Each row comes from the steps of one walk. Every step used is in the known rows, and no mark comes twice. Write the walk behind each row, first mark first.
Known rows
H-T:  1.718  2.672  1.106  0.738  0.472 -0.327 -0.391  1.661 -0.341 -1.640 -0.129 -2.141  0.102 -0.685 -1.030  0.684 -0.070 -0.433  4.619  0.070  1.242 -0.151 -2.389  4.984 -3.144  1.028 -0.932 -0.383
Q-X-M-C:  2.371  1.945 -0.088 -1.004 -1.871  1.773  1.049 -2.387 -0.197 -1.863 -1.580  2.343  2.211  0.916  2.893  0.101  0.248 -0.308  5.579  0.650  4.425  0.214 -1.881  2.931  1.634  0.194 -3.693 -0.400
M-X-Q: -2.868 -0.859  1.050  0.858 -0.699 -0.584 -0.265 -0.267 -0.155 -0.365 -0.123 -2.345  1.934  0.146 -1.551  1.592 -0.738 -2.405  5.516 -0.947  0.041  0.244 -1.024 -0.986  6.357  0.741 -1.092  0.328
X-Q: -3.210  2.183  1.544  0.126 -0.458 -0.281 -0.417  0.086 -0.316  1.876  0.097  0.172  1.921 -0.472 -0.412  2.240 -0.995 -0.800  0.340 -0.510 -1.182  0.882  2.612  0.864  2.110  0.731  0.236 -0.269
U-T-D-X-Q: -2.203 -3.180  0.110  0.722  1.346 -0.227 -0.966  0.297 -2.269  3.646  2.587  3.043 -0.994 -0.625 -2.876 -0.350 -1.324  1.702 -0.738 -0.859 -2.537 -0.626  6.634 -2.536  2.469 -1.092  3.185 -2.970
M-X-Y:  1.007 -2.971 -0.057  0.438 -1.259 -1.148  0.142  0.812  0.229 -1.919 -1.487 -2.792 -0.573  1.030  1.015  0.238  0.060 -2.315  4.204 -0.754 -1.104  0.184 -1.237 -0.433  6.877  0.402  0.591  0.233
D-X: -1.989 -2.526  0.314  0.321 -0.614 -0.737 -0.172  1.599  1.059  0.410  0.868 -1.521  0.106  0.839 -0.698 -0.249  0.546 -3.815 -0.431 -0.592  0.657 -0.291 -0.612  0.021  2.818 -0.207  1.662  1.929
Y-C: -1.630  1.989  0.701 -0.754 -0.177 -0.520  1.196 -1.033  1.624 -0.614 -1.600 -0.144  2.310  0.913 -1.918  0.150  0.855 -3.067  1.056  0.889  1.520  1.203 -2.380  2.275  2.326  1.204 -1.062  0.530
H-X-M-T-Y-C:  3.059 -0.081  0.005  0.134 -3.407 -0.901  1.241 -0.879  0.565 -2.326 -1.251 -0.305 -1.124  1.854  0.967  1.403  0.492  1.379 -0.898  1.780  1.856  0.177  0.163  3.578 -2.694  0.442 -0.158 -1.073
U-T-D:  1.558 -0.851  0.759 -0.225  2.100 -0.231 -0.358 -0.085 -0.569  2.651  2.161 -0.109 -1.939 -1.774 -3.033 -0.567 -0.130  2.250  0.059  0.018 -2.433  0.075  4.628  1.054  0.306 -0.529  2.198 -2.929
B-U-T-G:  1.829  2.420 -0.327 -0.242  2.806 -0.669 -0.508 -1.542 -0.436  2.516  0.075  3.271 -3.080 -3.021 -1.151  1.183  0.286  1.991  5.797 -0.163 -3.831  0.390 -0.295  1.434 -2.665  0.581  5.502  1.972
B-U-T-D-X-M-C:  0.336  1.775 -2.967  0.420  3.333 -0.492  0.367 -3.253 -2.661  1.648  0.621  9.152 -4.714  1.261  0.083 -2.560  0.409  1.726  7.013  0.590 -3.090 -1.056  3.471 -2.090  2.186  0.552  0.805  0.305
D-X-M-T: -2.437 -2.707 -1.358  0.880 -2.838 -1.224 -0.102 -0.903 -0.264  0.036  0.246 -1.142 -1.721  2.912  0.793 -1.050  0.570 -1.616  1.054  0.681  0.644 -0.306  0.695  0.824  0.479  0.344  2.369  0.655
Q-X:  1.309  0.228  1.734 -0.894 -0.825  1.494  0.597 -0.237  1.778 -0.557 -0.251 -2.476  2.579 -1.306  0.680  0.210  0.523 -0.578  2.006 -0.662  3.990  0.565 -3.705  3.673 -0.304 -0.135 -1.255 -0.061
M-C-Y-T: -0.330  3.971  0.313  1.082  0.881  0.278  0.889 -0.207  1.524 -1.508  0.076 -0.895  0.042  1.879 -0.245 -0.879  1.197 -1.765 -0.755  1.185 -1.267  1.109 -4.825 -1.032  3.301  1.152 -5.917  3.971
X-Y:  0.977 -0.237  0.330 -0.350 -1.130 -0.925  0.015  1.324  0.070  0.117 -1.430 -0.359 -0.968  0.545  2.471  0.702 -0.202 -0.572 -0.931 -0.248 -2.503  0.796  2.394  1.514  2.675  0.315  1.906 -0.323
T-D-X: -0.377 -3.519 -0.163 -0.645  0.570 -0.264 -0.520  1.365 -0.079  0.742  1.259  0.000 -0.764 -1.129 -0.382 -1.288  0.625 -1.704 -0.785 -0.346  0.931 -1.424  2.357 -1.298 -0.485 -1.305  0.117 -1.229
B-U: -0.633  4.629 -0.166 -0.174  2.590 -0.866  0.505 -1.340  1.153  0.815 -0.498  1.837 -2.285 -0.539  0.495 -0.421  1.332 -0.837  4.804  0.039 -1.931  0.499 -2.219  2.292 -0.234  1.692  0.730  3.222
H-X-Q:  0.491 -1.284  2.067  0.683 -0.917 -0.526 -0.338  1.204 -0.544  0.763  0.803  0.214  1.300  0.608 -1.166  3.465 -0.696  1.055  0.729 -0.773 -1.407  0.042  1.894  3.439 -0.792 -0.162  0.206  0.385
B-G:  2.156  4.135 -0.038 -0.506 -0.557 -0.670 -0.032  0.956 -0.119  2.077 -0.521  3.693  0.936 -0.941 -1.645  2.776  0.186 -0.939  2.746  1.151 -1.639  0.669 -0.521  2.737 -6.524  1.376  1.698  2.900
B-U-T: -0.314  3.958 -0.230  0.718  3.679 -0.994  0.386 -1.955  0.195  2.539  0.775  2.922 -3.512 -0.267 -1.965 -0.602  0.557  1.338  4.770 -0.162 -4.294  0.876 -0.103  1.938  1.717  1.672  3.430  2.227
C-Y-T-G:  0.728 -0.518  0.505 -0.271 -1.097  0.813 -0.626  1.576  2.289 -0.607 -0.887 -2.877  0.419 -1.822  1.182  1.385  0.925  0.451 -5.027  0.500 -3.486  0.890 -3.295 -0.088 -3.928 -0.807  1.013  3.440
D-X-Q-T: -3.438  0.420 -0.395  0.911 -0.194  0.157 -0.359  0.037 -0.726  0.874  0.269 -0.335  3.909  0.327 -1.993  2.743 -1.808 -1.198  1.056 -1.596  2.441  0.286  0.390 -1.676  1.747  0.112  2.701  1.534
Q-X-Y-T-U:  1.345  0.400  0.865 -1.613  0.242  0.432  0.269 -0.487  0.478 -0.856 -0.976 -2.685  1.733  0.287  4.041 -1.258 -0.290  1.693 -4.997 -1.114  2.554 -0.101 -6.171  0.583 -1.683 -0.840  1.558 -1.264
C-Y: -0.437  1.646  0.318 -0.109  0.079  1.179 -0.022  2.022  2.888 -0.406 -0.706  0.104 -1.364 -0.515  0.592  1.116  0.801 -0.036 -2.494 -0.200 -3.188  1.244  0.252  1.167  0.634 -0.555 -2.081  3.630
U-T-Y:  1.876  1.906  1.627  0.254  0.641 -0.231  0.181  1.429  1.422  1.456  1.234 -2.212 -1.823 -2.223 -1.187  1.160 -0.795  0.478 -3.924  0.073 -1.058  1.096  3.347 -0.155  3.822  0.114  3.166 -1.367
D-T: -0.521 -3.112  1.939  0.572 -0.050 -0.394 -0.895  0.949 -0.567  0.885  0.982 -2.144 -0.333  0.476 -1.521 -0.769 -0.174 -1.115 -0.982 -0.557  0.213 -0.087 -0.994  2.409 -5.508  1.739 -1.387  0.077
C-Y-T: -1.389  1.263  0.550  0.667 -0.232  0.514  0.247  1.211  2.991 -0.673 -0.304 -3.216 -0.204  0.919  0.405 -0.383  1.205 -0.002 -5.619  0.443 -4.043  1.466 -2.764  0.311  0.190  0.259 -1.076  3.684

Write each row's walk
-3.709 -2.659  0.402  0.562 -0.086 -0.781 -0.455 -0.051 -1.156  1.435  1.652 -1.688  1.690  0.606 -0.320 -1.777 -0.103 -0.619 -4.474  0.030 -0.824 -0.882  0.861 -3.272 -0.293 -0.124  1.184 -1.861 : Y-T-D-X-Q
 1.741 -2.128 -1.581 -0.032 -0.647  0.238 -0.986  1.434 -2.408 -1.811 -0.444  2.844 -1.282 -0.092  1.297 -0.975 -0.310  1.189  3.386  0.210  0.901 -2.123  3.130  1.583 -4.730 -0.837  0.190 -2.960 : H-T-D-X-M
 4.405 -4.541  0.717  0.215 -1.115 -1.401  0.101  1.381 -0.974 -0.798  0.202 -1.650 -0.748  1.471  1.675 -0.109  0.413  2.575 -3.585  0.205 -3.169 -0.739  1.134  1.980 -3.020 -0.707  1.686 -1.846 : H-X-Y-T-D
-1.195  2.561  1.413 -1.156  2.546 -1.394 -0.300 -0.429  1.503  0.542  1.026 -5.808  0.775  0.275  0.050 -0.921  0.529 -0.696 -6.458 -0.331  0.879 -0.390 -6.325  0.278 -2.171 -0.084  2.019  0.817 : Y-T-U
 0.563  2.782  1.129 -0.103  0.522 -0.282  1.117  0.129  1.436  0.635 -0.098  0.028 -0.320 -1.045 -2.400  0.582 -0.604 -0.221 -3.390  0.703  0.201  1.537  1.599 -0.657  4.869  0.698  2.034 -1.672 : U-T-Y-C
-1.471  1.438  0.158  1.010  0.020  0.094  0.012 -1.352 -0.374 -1.048 -0.513 -3.892  4.223 -0.468 -3.039  3.363 -1.642 -0.899  7.070 -1.423  2.895  0.620 -2.690 -1.000  4.465  0.903  0.239  1.027 : M-X-Q-T
-0.184 -0.417  1.725 -0.172 -0.759 -0.001  0.256  1.007  0.553 -0.726 -0.753 -0.611  0.369 -0.538 -0.479 -0.703 -0.590 -1.850 -5.181  0.419  2.969  0.279 -1.436 -0.641 -3.915  1.911 -2.869 -1.426 : D-T-Y-C
-0.524 -2.067 -1.353  0.122 -0.591 -0.800  0.284 -1.518 -1.567 -0.659  0.624  0.270  0.385  2.436  1.243 -2.931  0.901 -1.508 -1.158  1.489  0.434 -1.264  0.144 -2.668  1.105  0.166 -1.103 -1.224 : Y-T-D-X-M-C
 0.027 -3.919 -0.055  0.393  1.658 -0.356 -0.537  0.722 -0.914  2.557  2.650  0.937 -2.157 -0.656 -3.030 -1.417 -0.190  0.800 -0.427 -0.518 -1.638 -0.755  4.379 -1.139  1.851 -1.218  3.341 -2.147 : U-T-D-X
-2.878 -2.780 -0.052 -0.252  0.152 -0.019 -0.915  0.878 -1.474  1.826  1.222  2.449  0.423 -1.053 -0.169 -0.186 -0.725 -0.582 -1.160 -0.766  0.021 -1.283  4.793 -2.777  0.091 -1.197 -0.077 -2.223 : T-D-X-Q
 1.064  2.398 -0.105 -0.907 -3.705  1.310  1.683 -2.859  1.304 -2.458 -2.332 -0.415  1.593  0.167  2.681 -0.572  0.185  0.974  0.174  1.538  6.317  0.875 -2.775  2.111 -1.489  0.646 -1.606 -2.559 : Q-X-M-T-Y-C
-3.905 -1.807 -0.550  0.763 -0.077  0.930 -0.589  1.331  0.432  0.587  0.553  1.401  0.030  0.503  0.801 -1.071  0.000  1.191 -7.207 -0.211 -3.984 -0.110  1.614 -4.423 -0.674 -1.138 -1.263  1.111 : C-Y-T-D-X-Q
-1.546  2.914  0.364 -0.876  2.311  0.420 -0.297  1.066  2.955 -0.294 -0.068 -2.600 -1.010  0.152  1.199 -0.349  0.755  0.988 -8.868 -0.536 -2.254  0.335 -5.163 -1.061 -2.402 -1.068 -0.564  3.506 : C-Y-T-U
 0.159 -4.350 -1.293 -0.046  0.146 -0.115 -0.629 -0.182 -1.667  2.188  1.405  3.542 -2.508  0.443 -0.882 -1.214 -0.395  2.123 -0.467 -0.044 -2.885 -0.773  7.502 -0.848  1.375 -1.454  4.520 -2.701 : U-T-D-X-M
 2.449  1.128 -1.104 -0.861 -1.292  2.764  0.953 -2.238  0.025 -2.437 -1.450  3.084  1.257  0.822  3.926 -1.857  0.735  2.584  0.435  1.149  1.708 -0.088 -1.898 -0.104 -1.367 -0.775 -5.677 -0.473 : Q-X-M-C-Y-T-D
 1.126 -1.381  2.287  0.167 -0.641  0.058 -0.644  2.306  0.414  0.140  0.626 -2.828 -1.177 -1.794  0.566 -0.206 -0.746 -1.160 -5.307 -0.250  1.819 -0.126  0.305 -0.358 -5.125  1.387 -1.713 -1.045 : D-T-Y
 1.131  0.142  0.349 -1.226 -1.922  1.130  1.464 -0.895  0.535 -1.788 -3.095  1.887  2.977  0.800  2.412 -0.363 -0.030 -0.103  1.078 -0.161  3.042  1.146 -3.054  2.151  1.918  0.144 -0.939 -1.557 : Q-X-Y-C
 0.723 -1.876 -2.306  0.532  0.923  1.081 -0.248 -0.195 -1.551  0.863  0.946  7.003 -3.483  1.237 -0.361 -1.392 -0.220  2.278  0.320  0.355 -3.557 -0.561  6.133 -3.065  3.428 -1.610 -0.983 -0.346 : U-T-D-X-M-C-Y
-1.700 -2.601 -0.697  0.390  0.347  0.758 -0.180  1.729  1.741 -0.412  0.580 -0.901 -1.168  0.544  0.653 -2.140  1.185  0.240 -6.830  0.158 -3.069 -0.211 -0.648 -3.112 -0.955 -1.224 -1.264  1.931 : C-Y-T-D-X
 0.374 -0.067  0.082  0.140 -0.805  0.343 -0.775 -1.005 -0.933 -1.032 -1.168 -3.666  4.742 -3.002 -2.348  4.937 -1.880 -0.337  7.531 -1.354  3.456  0.166 -2.959 -1.416  0.538 -0.016  2.026  0.807 : M-X-Q-T-G
 0.556  4.261  0.055  0.415  1.019  0.851  0.628  0.596  1.446 -1.332 -0.395  1.836 -1.067  0.583  0.046  0.429  0.826 -1.795  2.033  0.633 -0.558  0.933 -2.161 -0.315  3.758  0.436 -6.928  3.828 : M-C-Y
-1.649 -2.313 -1.353  0.438 -0.875 -1.623  0.541 -1.195 -1.375 -0.163 -0.062  0.205 -1.898  1.654 -0.481 -3.161  0.623 -0.534  0.055  0.981  1.725 -0.706 -0.324 -1.513 -0.522  0.268 -0.828 -2.872 : M-T-D-X-Y-C
 0.110  2.987 -1.338  0.401 -1.283  0.654  0.714 -1.281  0.415 -1.831 -1.669  2.364 -0.460  3.170  2.665 -0.307  0.771 -0.140 -0.507  1.788 -2.848  0.985 -0.184 -0.317  2.853  0.738 -3.522  2.835 : X-M-C-Y-T
-0.570  0.451 -0.298  0.329  0.760  0.456 -0.216 -1.427 -1.207 -0.740 -0.206 -2.598  3.619 -1.706 -2.743  2.387 -1.557  0.610  6.502 -1.269  3.191 -0.330 -0.546 -2.095  2.120  0.120 -0.727 -1.213 : M-X-Q-T-D
 0.505 -4.628 -1.021 -0.695 -0.326 -0.548 -0.556  1.890 -1.194  0.481  0.052  2.180 -1.800 -0.262  2.173 -1.342  0.002 -0.582 -2.122 -0.577 -1.065 -1.304  4.632 -2.359  0.663 -1.504  1.392 -2.224 : T-D-X-Y
 2.208 -1.391 -1.831 -0.498  0.637  0.276 -0.126  0.433 -1.134 -0.417 -0.502 -0.291  1.230 -0.980  0.145  0.886 -1.054  1.149  0.107 -1.070  2.605 -0.641  2.089 -1.838 -1.632 -1.087  2.738 -1.098 : Q-T-D-X-Y
 1.446  5.659  0.017 -1.877  3.707  0.178 -0.242 -0.835  1.264 -0.060 -0.064 -4.149  2.389 -2.012 -1.534  2.854 -1.013  1.193 -1.102 -1.591  5.249 -0.082 -4.947  1.362 -3.950 -0.701  2.251  1.581 : Q-T-U
-2.908  1.189 -0.811  1.261  0.790  0.616  0.042  0.014 -0.976 -0.320  0.806  3.258  0.296  1.573  0.138 -1.421 -0.012 -0.677 -2.109  0.458 -1.354 -0.333 -0.656 -5.604  2.772 -0.125 -6.112  1.578 : M-C-Y-T-D-X-Q
 2.367 -0.890  0.829 -0.908 -1.811  1.141  0.526  0.347  0.458 -0.963 -1.647 -0.233  1.382 -0.319  3.442  0.175 -0.176  0.713  0.822 -0.855  1.732  0.687 -1.418  2.557  0.963 -0.404  0.204 -1.166 : Q-X-Y
 1.293 -0.243 -1.106 -0.479  1.359  0.545 -0.071 -0.048 -0.068 -0.193  0.600 -2.131  2.188 -1.704 -2.161  0.953 -0.501  0.278  1.212 -0.889  4.453 -0.799 -0.051 -0.761 -2.725 -0.890  1.549 -0.202 : Q-T-D-X
-1.183 -2.176 -0.188  0.718 -0.149 -1.334 -0.260 -0.426 -0.389  0.868  2.489 -3.601 -2.440 -0.188 -1.837 -2.704  1.060 -0.812  0.808  0.619  2.455 -1.201 -0.868 -0.210 -2.763  0.012 -0.926 -1.674 : M-T-D-X
-0.773 -0.727 -0.146  0.818  0.499  0.110 -1.267  1.936 -3.026 -0.362  0.886  2.531  0.101 -1.055 -0.552 -0.223 -1.244  0.941  3.136 -0.674  1.310 -1.872  2.382 -0.186 -3.931 -0.486 -1.234 -3.198 : H-T-D-X-Q
 1.549 -0.670 -0.647 -0.668 -3.524 -0.813 -0.779 -1.737 -0.654  0.060 -1.132 -2.124 -1.104 -1.049  1.623  1.691  0.349  1.056  2.778  1.427  0.377  0.067  0.894  3.165 -5.540  0.090  3.259 -0.766 : X-M-T-G
 0.980  2.027 -1.819 -0.316 -0.607  0.938  0.474 -1.436 -0.329 -1.581 -1.284  3.635 -1.032  1.873  2.914 -1.210  0.891  1.317 -0.994  1.865 -2.542  0.048  1.866 -1.304  0.516 -0.141 -4.553  0.584 : X-M-C-Y-T-D
